Each row comes from the steps of one walk. Every step used is in the known rows, and no mark comes twice. Write the walk behind each row, first mark first.
Known rows:
w -> x: [ 17.4 -18.3 -22.4 -13.6  12.5  -3.7  -1.6   9.2 -21.4  -4.6  35.0  -6.6
  17.5   9.5 -13.0  40.6 -19.5  36.4 -17.2  34.8  40.2 -45.2 -34.6]
u -> f -> l -> y -> x -> z: [ 27.3  30.3 -34.6 -13.2  31.8  18.3 -16.6  19.6   1.0  -5.5  -5.6  25.7
  -1.9 -14.9   5.1   2.3 -16.5 -45.5 -28.7 -25.5  70.3   6.3  -3.6]
x -> f -> l -> r: [ 34.1 -11.3 -13.8   0.8 -20.3  33.0   9.5 -13.3   0.2  24.6  25.4 -10.6
   8.6  33.9 -27.7  12.8  -6.1   1.9   4.0  13.6 -16.1 -24.5  11.1]
m -> x: [ 17.7 -20.6 -16.0 -14.5 -24.6  18.9  -8.9  -9.2 -10.2   2.1  21.7 -11.2
   8.2   6.8   1.2  41.2   0.9  25.3 -16.6  36.6   9.0   2.1 -45.2]
z -> x -> f: [  9.1  -9.1   0.3  12.7   0.9  22.3  19.2   2.0 -23.0   4.3  29.2 -34.9
  19.1  21.6  13.1  15.2 -26.5  -1.1  39.0   4.4  22.4  -7.9 -11.8]
m -> x -> z: [ 20.0 -33.7 -15.4 -16.5 -12.2  19.5 -21.1  -7.3 -17.3 -11.7  11.2  -0.7
 -10.8   5.4  18.7  30.8 -13.6   3.9 -51.9  31.9  35.5  -0.9 -34.5]
g -> x -> y -> l -> r: [ 19.6 -14.2 -22.4  -7.9  -4.7 -10.5   0.9  28.3 -12.7 -10.4  26.7  10.2
   6.8  -4.5  24.1  18.6 -11.1  17.7   3.5 -26.3  -4.4 -49.1 -23.6]
x -> y: [  7.5 -12.7 -24.8   3.5  -7.9   2.1 -17.4  15.0 -12.9 -38.4  51.9  -3.7
   5.4   3.7  -1.3  28.0  -8.8  21.8 -15.4  20.2   7.3   2.1 -15.5]
x -> r: [ 24.9 -17.9   5.2   4.9  -0.8  18.8 -15.1 -12.9 -31.6  -3.3  22.1  -6.5
   0.7  16.4  11.1  35.2  23.8  26.6 -43.3  -3.6  11.5 -26.3  13.7]
w -> x -> y: [  6.0 -13.4 -26.3 -13.6  14.8 -10.9  -8.6  22.3 -20.3 -40.2  58.0   4.3
  16.9  -6.4 -12.9  34.5 -29.6  21.3  -9.8  41.6  29.7 -30.4 -31.8]
y -> l -> r -> x: [ 13.0 -27.2 -24.4 -16.9 -26.0   7.7  13.6   9.0  -8.2  44.4  -1.7  -4.4
  12.4  27.0   9.2  11.7  10.1  27.7  39.3 -19.2 -19.7 -49.2  -8.4]
u -> m -> x -> g: [-19.1 -17.4 -14.1   3.7  -2.9  35.0  -4.3 -13.9 -24.0 -15.5  37.4   8.2
   6.1  -8.0   2.3  34.8  -9.9  -1.6 -60.1  19.5   6.6 -23.3 -49.2]
m -> x -> f: [ 15.0 -17.2  -1.8 -12.6 -26.9  37.6   4.1 -22.6 -13.8  -2.3  35.4 -20.5
   5.5  14.1  -0.5  39.8 -15.9   2.1   9.7  35.2   8.2  -0.4 -36.7]
f -> l -> y -> x -> g: [  9.8  31.3 -36.7 -10.9  16.2   3.7  -8.4  12.1 -14.0 -28.0   6.7  14.4
  -9.7 -10.8 -19.0  -5.5   8.7 -19.2   4.8   2.0  21.3  13.3  -2.9]
l -> y -> x: [ 28.3  11.2 -29.3 -17.3   9.2  -8.3  -0.3   2.8 -19.7 -12.8  20.3   8.3
  -3.0 -19.9   8.1  12.6   3.0  18.9  15.9 -19.9  53.3   9.5 -21.2]
l -> r -> x: [ 19.1 -37.6 -22.4 -15.8 -25.8  -1.9  14.0  -0.9 -13.8  38.6  17.1  -4.2
   4.3  27.0  -1.8  12.3 -20.8  45.2  23.6  -3.9 -10.3 -29.5 -13.1]
z -> x -> y -> l -> r: [  4.6 -10.6 -19.3   7.5   3.5   3.0  12.8  24.2  -6.1  -6.7  24.6  -1.5
  26.7  -2.0  13.4   5.3   6.1   0.7  36.4 -20.9 -13.8 -30.4 -10.0]
y -> l: [ 13.9  -4.9 -20.8   4.4 -14.2  18.0 -13.3  12.2 -10.5   3.3  13.4 -13.0
  14.0  16.7   6.4  29.5  30.7  24.7  -8.5  -2.6   7.7 -29.8 -15.7]
f -> l -> r -> x: [ 23.1 -22.9 -28.9 -18.4 -27.1   8.5  11.7  10.3   0.6  51.5  -5.8  -2.4
  12.0  37.4 -17.4   1.7 -12.2  19.8  22.8  10.5 -29.1 -23.0   6.7]
u -> f: [  6.6   2.6 -21.9  12.1   1.3  25.5 -11.0   0.1   1.2   8.3  35.8  -6.8
  15.5  13.6  -4.1  42.1  -7.4  23.4 -34.7  -2.5  27.1 -18.8 -25.2]
g -> x -> f -> l -> y: [ 24.9  15.4 -20.8 -18.2 -11.5  -1.1  -0.5  23.6 -13.0   2.9   2.9  -5.7
   1.2  11.6   7.1   6.2 -37.5 -20.8  26.7   2.4  28.8   3.5   1.3]
f -> l: [ 25.8  -0.1 -27.1   2.5 -17.5  21.3 -16.1  13.4   0.9   8.9   7.0 -10.3
  15.0  27.9 -20.8  22.9  12.1  16.1 -26.3  26.5  -1.5  -3.3   0.1]
g -> x -> y: [ 14.7 -12.7 -20.0  -4.5  -3.0 -14.9 -12.6  31.8 -24.0 -33.5  39.0  -1.2
   5.0  -3.1  23.7  24.9 -40.0  22.4  -8.1   5.0  20.3 -11.3 -28.6]
f -> l -> r: [ 38.1 -15.0 -31.4  -0.5 -18.2  15.2  -0.9  -0.5   4.2  28.4  11.2   2.5
  11.5  28.9 -26.4  14.0  11.3  25.6 -23.3  10.3 -17.7 -22.7   3.4]
f -> l -> y -> x: [ 31.8  25.1 -35.6 -17.5   3.5   3.7  -6.3  16.5  -4.7  -2.0  -2.0  10.1
   8.3 -10.5  -9.9   3.1  11.4  -6.6  14.6  -6.0  33.9  17.5  -5.0]
r -> x: [  6.7 -25.3 -18.5 -13.4 -22.7   2.9   1.9  12.0 -20.0  19.6   9.8 -16.9
   8.5  27.9   8.0  17.8 -18.2  34.3  22.7  13.1   5.8 -11.7 -17.9]

Which walk is each row?
[ 48.9  -0.2  -9.9  -2.3   0.6  36.7  24.9 -15.1  -2.9  18.2  22.1  -4.4
   9.5  12.0 -21.5   3.8  -8.9  -6.6  26.7 -14.9   3.6 -23.3   0.2] | y -> x -> f -> l -> r
[ 38.7  14.0 -35.0 -21.1  16.9   2.7 -18.1  18.6 -12.9 -13.9 -11.9  19.0
 -13.5 -12.4   8.9  -7.8  -3.7 -29.5 -17.9  -7.5  64.2  15.1   5.3] | f -> l -> y -> x -> z
[ 16.3  14.7 -26.5 -30.1   7.3   2.1   2.1  14.1 -13.9  -2.9  23.3  -1.1
  16.4   8.4 -31.0  15.7 -31.6 -22.3  29.5  43.4  37.1 -16.5  -0.8] | w -> x -> f -> l -> y
[ 15.9 -15.0  11.2  12.2  11.5  14.5   3.8  -1.1 -34.9   5.6   8.0 -19.0
  16.9  10.6  25.5  21.0  11.2  13.1  -5.5 -12.9  16.8 -22.2  10.4] | z -> x -> r
[ 28.3 -28.9 -13.9  -6.8   5.7  -7.3 -16.8  18.9 -29.4  -9.6   4.0  -3.4
 -15.6   9.6  41.6  16.8 -40.8  17.3 -49.9  -6.4  60.7 -28.4 -24.1] | g -> x -> z
[ -9.8  -9.7 -24.6 -13.2 -20.8   5.8  -6.2  34.6 -15.7 -11.6  18.4  -8.6
  16.9   8.4  13.1  14.9  -0.7  -0.4  46.6   2.7 -13.4 -18.0  -9.8] | r -> x -> y -> l
[ 13.4  15.8 -29.4  11.0   0.2  36.4 -14.1  15.0  14.3  14.8  14.5  -4.3
  23.1  23.9 -23.0  35.1  -0.8  -0.1 -35.7  11.0   8.5 -14.2  -9.6] | u -> f -> l
[ 38.6  12.7  -7.5   0.0   1.3  41.7  13.0  -3.0  -9.0  -0.8  16.1 -17.1
  13.7   8.8 -15.3   8.9  -8.2 -17.0  19.2   1.7  20.5  -5.0  -7.1] | y -> x -> f -> l
[ 28.5 -37.0 -26.0 -19.2 -17.5  10.3  -1.4  12.1  -6.8  36.5 -16.0   5.4
  -5.3  33.8   0.3 -10.4 -25.9  -2.6 -12.4   7.5  -1.6 -23.6  14.4] | f -> l -> r -> x -> z
[ -1.1  -3.1 -26.8 -16.5  13.6  -1.1 -10.1  30.8 -16.3 -34.9  41.9   2.6
  24.4  -8.2  -7.1  33.5  -3.3   3.6   5.6  26.7  19.9 -48.3 -30.9] | w -> x -> y -> l
[ 14.3 -13.2 -27.7   0.7 -12.9   6.3  -5.4  10.4  -3.8 -16.0  40.4   8.7
  10.1   3.0  -0.9  20.2  17.6  19.3  -1.0 -12.6 -18.5 -35.5  -9.2] | x -> y -> l -> r
[ 28.0  12.9 -15.4 -15.1   7.0   8.1  11.4  -9.5 -24.0 -12.9  34.8  -2.2
  -4.1 -14.6   5.8  10.2 -14.0  -6.9  41.5 -20.2  53.8   8.0 -13.8] | l -> y -> x -> f
[  5.1  14.7 -31.4  -9.5  21.7  -8.6  -5.0  -0.3 -29.1 -38.1  28.3  12.6
 -15.2 -20.3  -1.6   3.9   2.1   6.0   7.3 -13.5  40.2   2.1 -21.4] | l -> y -> x -> g
[  2.1   1.3 -26.0   1.9 -10.5  10.6 -19.5  26.2 -10.6 -35.0  34.4  -3.4
  14.5   2.2   6.6  26.4  20.3   8.1  -0.2   3.9  -2.8 -15.5 -13.1] | x -> y -> l
[ 34.9  10.8  -5.1 -14.0  20.9  -1.1  -5.1 -11.2 -38.2 -16.5  15.1  14.5
  -6.4 -21.7  18.4  16.7  21.9   7.1  -3.8 -37.7  47.8  -4.0   7.8] | l -> y -> x -> r
[-14.6  -6.6 -12.3  18.1  14.5   6.3   3.2  11.1 -25.6 -15.8  20.3 -20.9
   6.7  12.8   6.4   9.6  -9.5  12.4   2.5   9.4   8.6 -16.0 -20.1] | z -> x -> g
[ 41.2 -13.1 -10.5  -6.5 -12.4  15.8  18.8   3.7  -6.3  27.0  13.1  -8.1
   4.5  28.9  -1.7   9.1 -37.5   4.0   7.8  -5.0  -3.4 -37.2   1.3] | g -> x -> f -> l -> r
[ 13.9  -8.4 -12.1 -11.7 -29.5  31.1  10.1  11.2 -10.2  27.0   3.8 -27.8
  15.8  40.2 -15.1   6.4 -28.1 -15.1  47.7  24.3 -13.6  -5.0   7.6] | r -> x -> f -> l
[  8.3  31.2 -42.5  -3.6  -0.4  14.1 -19.6  22.4  11.9  10.9  10.6  10.4
  16.1   9.7 -19.0  24.2  -0.2 -12.3 -17.9   1.8  22.3   9.3   0.0] | u -> f -> l -> y
[ 39.8  24.3 -10.8 -14.9  16.5  10.3  -9.9   1.5 -23.1  -4.2  -7.8  15.8
   4.0 -12.1  -0.3   7.4  29.8 -19.1  -2.3 -23.1  24.4   4.7  26.6] | f -> l -> y -> x -> r
[-18.3 -19.8 -20.4  -6.6 -11.2   3.5  -2.0   8.3 -28.9  -5.7  20.2 -12.9
  -6.5  25.1  -0.8  11.7 -19.9  20.8  12.9  18.4  -8.8 -18.2 -16.4] | r -> x -> g
[ 12.1 -20.7 -32.0 -17.9 -25.9   2.0   5.0  23.6   0.7   9.1  17.1   5.8
  14.7  21.8 -18.0  -2.2 -27.3   3.4  28.8  17.3 -42.7  -8.8   6.7] | f -> l -> r -> x -> y
[-11.1 -22.6 -22.0  -8.2 -14.4   6.5   8.3   4.2 -19.1  19.3   8.0  -1.2
  -3.3  24.8  -0.2   4.3   9.7  15.4  23.7 -12.4 -32.8 -56.7  -7.6] | y -> l -> r -> x -> g
[ -3.8 -21.9 -25.5 -12.6 -21.1  -4.2  -5.9  24.5 -19.7 -17.0  35.7  -8.7
   8.0  11.3   6.2  14.7 -30.9  15.4  29.3  19.8  -6.2   2.0 -14.7] | r -> x -> y
[ -6.4   3.4 -16.2   8.8   5.3   7.7  -0.5  36.6 -15.2 -24.3  18.4 -14.3
  29.9  -5.1  21.2  12.5   8.5  -8.5  34.0  -6.9   1.5 -12.8 -15.7] | z -> x -> y -> l
[  5.8 -22.2 -12.5  -2.7 -15.6  34.2  -1.8  -9.3 -14.8  11.0  27.2   2.8
  17.7  -7.8  11.4  41.9  -7.6  11.9 -51.9  14.8  23.1 -15.5 -48.9] | u -> m -> x
[ 37.1 -16.9 -13.3  -4.7  19.1  11.8  -7.9  -2.5 -24.6 -19.4  14.0   2.5
 -12.6  -6.5  22.1  14.1 -13.3   5.5 -38.0 -14.7  68.5 -14.9 -22.3] | y -> x -> z
[  7.4   7.7 -25.5 -27.1 -29.8   9.1   4.5  18.2 -11.7  20.6   0.7 -10.5
   6.6  26.0 -10.7  -4.7 -30.0 -28.9  68.0  17.9   4.0  16.8  16.9] | r -> x -> f -> l -> y
[ 38.7  -4.2   8.5   1.2  17.9  20.2   0.2 -18.0 -35.7  -7.3  17.9  -1.0
   2.3  -6.5  17.2  26.6  25.2  17.3 -18.1 -28.5  30.9 -27.2  -0.6] | y -> x -> r
